Each row was made from one small tree. The marks that hang from a mark follow it in brackets, in the order of their numbers. Every link used is in the known rows. Write each row's tree.
Known rows
z990{z729{z492{z599}} z804}: [ 30.2 -17.4  12.5   9.0 -21.1   2.3   3.0  -4.0   2.9  36.0  13.4 -23.4
 -37.7   7.2 -20.7  19.3  39.9]
z729{z492{z309 z599} z990}: [ 20.4   0.3   3.3  -9.7   6.5  -2.9  22.4  15.3  16.0   3.0   7.9 -25.8
 -30.7   0.3 -10.2  10.6 -19.8]
z729{z492 z990{z804}}: [ 29.1 -14.4  15.6  -6.0  -2.0   1.3  46.8  35.7   3.5  14.8   9.7 -13.7
 -38.2  27.4 -27.0  15.3   5.8]
z729{z492{z309 z514} z990{z804{z718}}}: [ 29.9  -4.4  10.9  -5.0   2.6   4.3  38.6  21.9  -0.6  -6.7  12.3  -9.9
   2.5  -6.7 -15.8  -6.7  -6.7]
z729{z492{z309 z514 z599 z804{z718 z990}}}: [ -6.1  -1.9  -2.2 -13.9  -3.9  -8.7  -7.6  -6.9 -10.5 -16.4 -12.1 -26.9
  15.9   2.4 -10.1 -15.5 -19.0]
z514{z492{z309 z599 z729 z804{z990}}}: [-35.3  12.3 -12.6  -4.2   7.6   0.5 -19.2  -6.0 -18.9 -18.5 -18.0  35.7
  34.3  -6.0  15.8  21.2  -5.1]
z804{z990{z729}}: [  4.1  15.1  10.4   9.9 -21.8   3.7   1.7  11.8  16.0  30.0  10.9   7.9
 -38.9  20.1   0.2  15.7  42.1]
z804{z718 z990{z729{z492{z309 z514}}}}: [ 18.4   4.1  11.3  -2.5 -43.4   6.1  13.7   6.7   4.9   7.7  -2.6  -7.7
 -11.2  19.6 -11.7 -14.8  43.2]
z514{z492{z309 z599 z804{z718}}}: [-36.9   0.5 -20.5   9.1  -3.4   4.4 -21.7 -13.0  -5.9 -19.8 -11.5  11.6
  25.1   9.6  -4.2  -5.9  -5.5]
z990{z729{z492{z309 z514 z599}} z804{z718}}: [ 35.4 -15.7   8.9   7.8 -27.3   6.7   2.0 -14.3  -0.9  18.2  11.1 -22.4
  -6.2 -11.7 -17.6  -8.1  36.8]
z729{z492{z309 z599} z990{z804{z718}}}: [ 39.3 -13.8   8.4 -12.7 -12.0   6.7  41.7  15.5   6.5   5.8   8.2 -16.2
 -20.2  -7.3 -26.8  -8.3   9.9]
z514{z492{z309 z599}}: [-34.6  21.1 -26.7  12.0   0.4  13.0 -24.5 -25.1  11.8 -17.1   1.9   3.3
  24.3  -7.7  -4.5  12.9  -9.0]
z990{z729{z492{z309}} z804{z718}}: [ 40.6 -15.0  15.1   3.8 -45.9  -0.6  14.4   2.8  -0.2  25.6   8.1 -16.1
 -22.5   9.5 -17.7  -3.4  45.2]
z492{z599 z804}: [-25.4 -19.1  -7.1   4.7  10.7 -11.9 -20.8  -4.6   3.8  14.4  -6.9 -12.1
 -28.8  35.4  -5.3  -8.8 -11.7]
z492{z309 z514 z599 z729{z990} z804}: [-12.0  -3.0   1.4  -3.1  54.9 -15.6 -16.6  -2.1 -15.9 -12.8  -5.7  25.0
  25.1 -31.1  45.1   0.6 -50.7]
z804{z718 z990{z729{z492}}}: [ 21.3  -4.8  13.3  -5.5 -52.3   5.9  22.1  14.1   6.2  17.0  -6.2 -11.5
 -30.1  39.1 -19.7 -12.4  53.5]

Write each row's tree
[ 15.4  -1.3  10.8   3.1 -49.0   9.4  17.5  11.3  11.4  22.0  -0.9   3.8
 -31.1  35.8 -12.6 -17.5  58.3] : z804{z718 z990{z729}}
[-33.0  13.0 -11.8  13.9   4.5   5.7 -27.2  -6.8  -7.2  -6.7  -1.4  25.8
  15.3  -8.4   5.2  18.5  11.3] : z514{z492{z309 z599 z804{z990{z729}}}}
[ 11.0 -16.1   7.8  -6.2  22.9  -8.5  14.6  17.7  -5.5 -11.2  -1.0 -18.5
  -6.5   3.1  -4.1  -9.9 -30.7] : z729{z492{z309 z514 z599 z804{z718}} z990}
[-13.4   1.2  -1.5 -15.6  14.0  -8.8 -16.9 -15.6 -23.8 -20.8 -21.6  24.5
  46.9 -26.7  30.2 -24.7 -18.6] : z492{z309 z514 z599 z729 z804{z718 z990}}
[-33.7   7.5 -16.1   5.3  -8.1   9.6 -15.2  -7.8  -8.5 -17.7 -10.9  22.9
  27.4   2.2  -5.8  -3.9  12.1] : z514{z492{z309 z599 z804{z718 z990}}}
[ 12.2   4.7   0.6  -3.1  26.8   1.0  11.5   5.6  12.0  -8.7  11.9 -27.5
  -7.1 -14.4  -4.5   8.0 -34.3] : z729{z492{z309 z514 z599} z990}
[ 18.8   4.6  -0.7 -13.3   8.9   0.5  13.7  -5.6   7.6   7.1   3.2  20.3
   0.5 -34.6  20.5   4.7  -8.3] : z492{z309 z599 z729{z990{z804}}}
[ -3.4  22.5   0.4  -1.0  32.7  -8.4  -0.4   1.4   4.3 -16.6   4.2  21.7
  29.2 -22.9  43.0   9.4 -48.2] : z492{z309 z514 z729{z990}}
[-22.8  25.0 -22.2  12.1  22.0   6.0 -37.6 -42.3  23.3 -13.2  15.4 -17.9
  28.7 -37.7  10.6 -13.5 -34.9] : z492{z309 z514 z599}
[ 30.0  -9.8   6.0  -5.4   8.1  10.7  31.1   6.7   2.3  -5.2  11.7 -18.0
   3.2 -22.7 -20.4 -11.0  -3.6] : z729{z492{z309 z514 z599} z990{z804{z718}}}
[-36.9   4.9 -16.8  -0.7  12.6  -4.6 -25.5 -11.8 -14.8 -20.5 -18.8  24.9
  32.7   1.4  17.6  19.5 -22.2] : z514{z492{z309 z599 z729 z804}}
[-27.9   2.2  -9.9   1.6  22.9  -1.5 -11.3   2.5 -14.6 -16.8 -12.6  33.8
  22.5  -2.0  19.4  23.3 -19.9] : z514{z492{z309 z599 z729{z990} z804}}
[ 10.6   5.4  -4.4  -4.8  28.8   7.9   4.3 -19.1   0.1 -11.8   4.4  17.2
  36.4 -50.1  24.0  -9.7 -22.3] : z492{z309 z514 z599 z729{z990{z804{z718}}}}
[-16.8 -10.7  10.5  13.8   4.3  -5.9 -10.6  11.7 -13.1   3.8  -4.3  10.5
  -1.1  31.3   6.4 -17.8  11.4] : z492{z514 z804{z718 z990{z729}}}
[ -7.2   7.4   3.0   4.1   0.5 -11.7 -25.2  -1.4   2.3  17.7   5.3  14.5
 -17.6 -19.4  17.1  -2.1  14.7] : z492{z309 z599 z804{z990{z729}}}
[-12.3  -5.6  13.3   8.5  -5.5 -16.0  -6.9  26.0  -4.2  26.0  -0.9  15.7
 -38.6  41.7   7.5   9.1  19.7] : z492{z804{z990{z729}}}
[-10.6  -1.9 -10.3  -4.9   7.0  -0.4 -11.8 -19.8   8.8  -9.7  -4.6 -53.6
  -1.5  19.8 -21.4   3.2 -32.8] : z729{z492{z514 z599}}
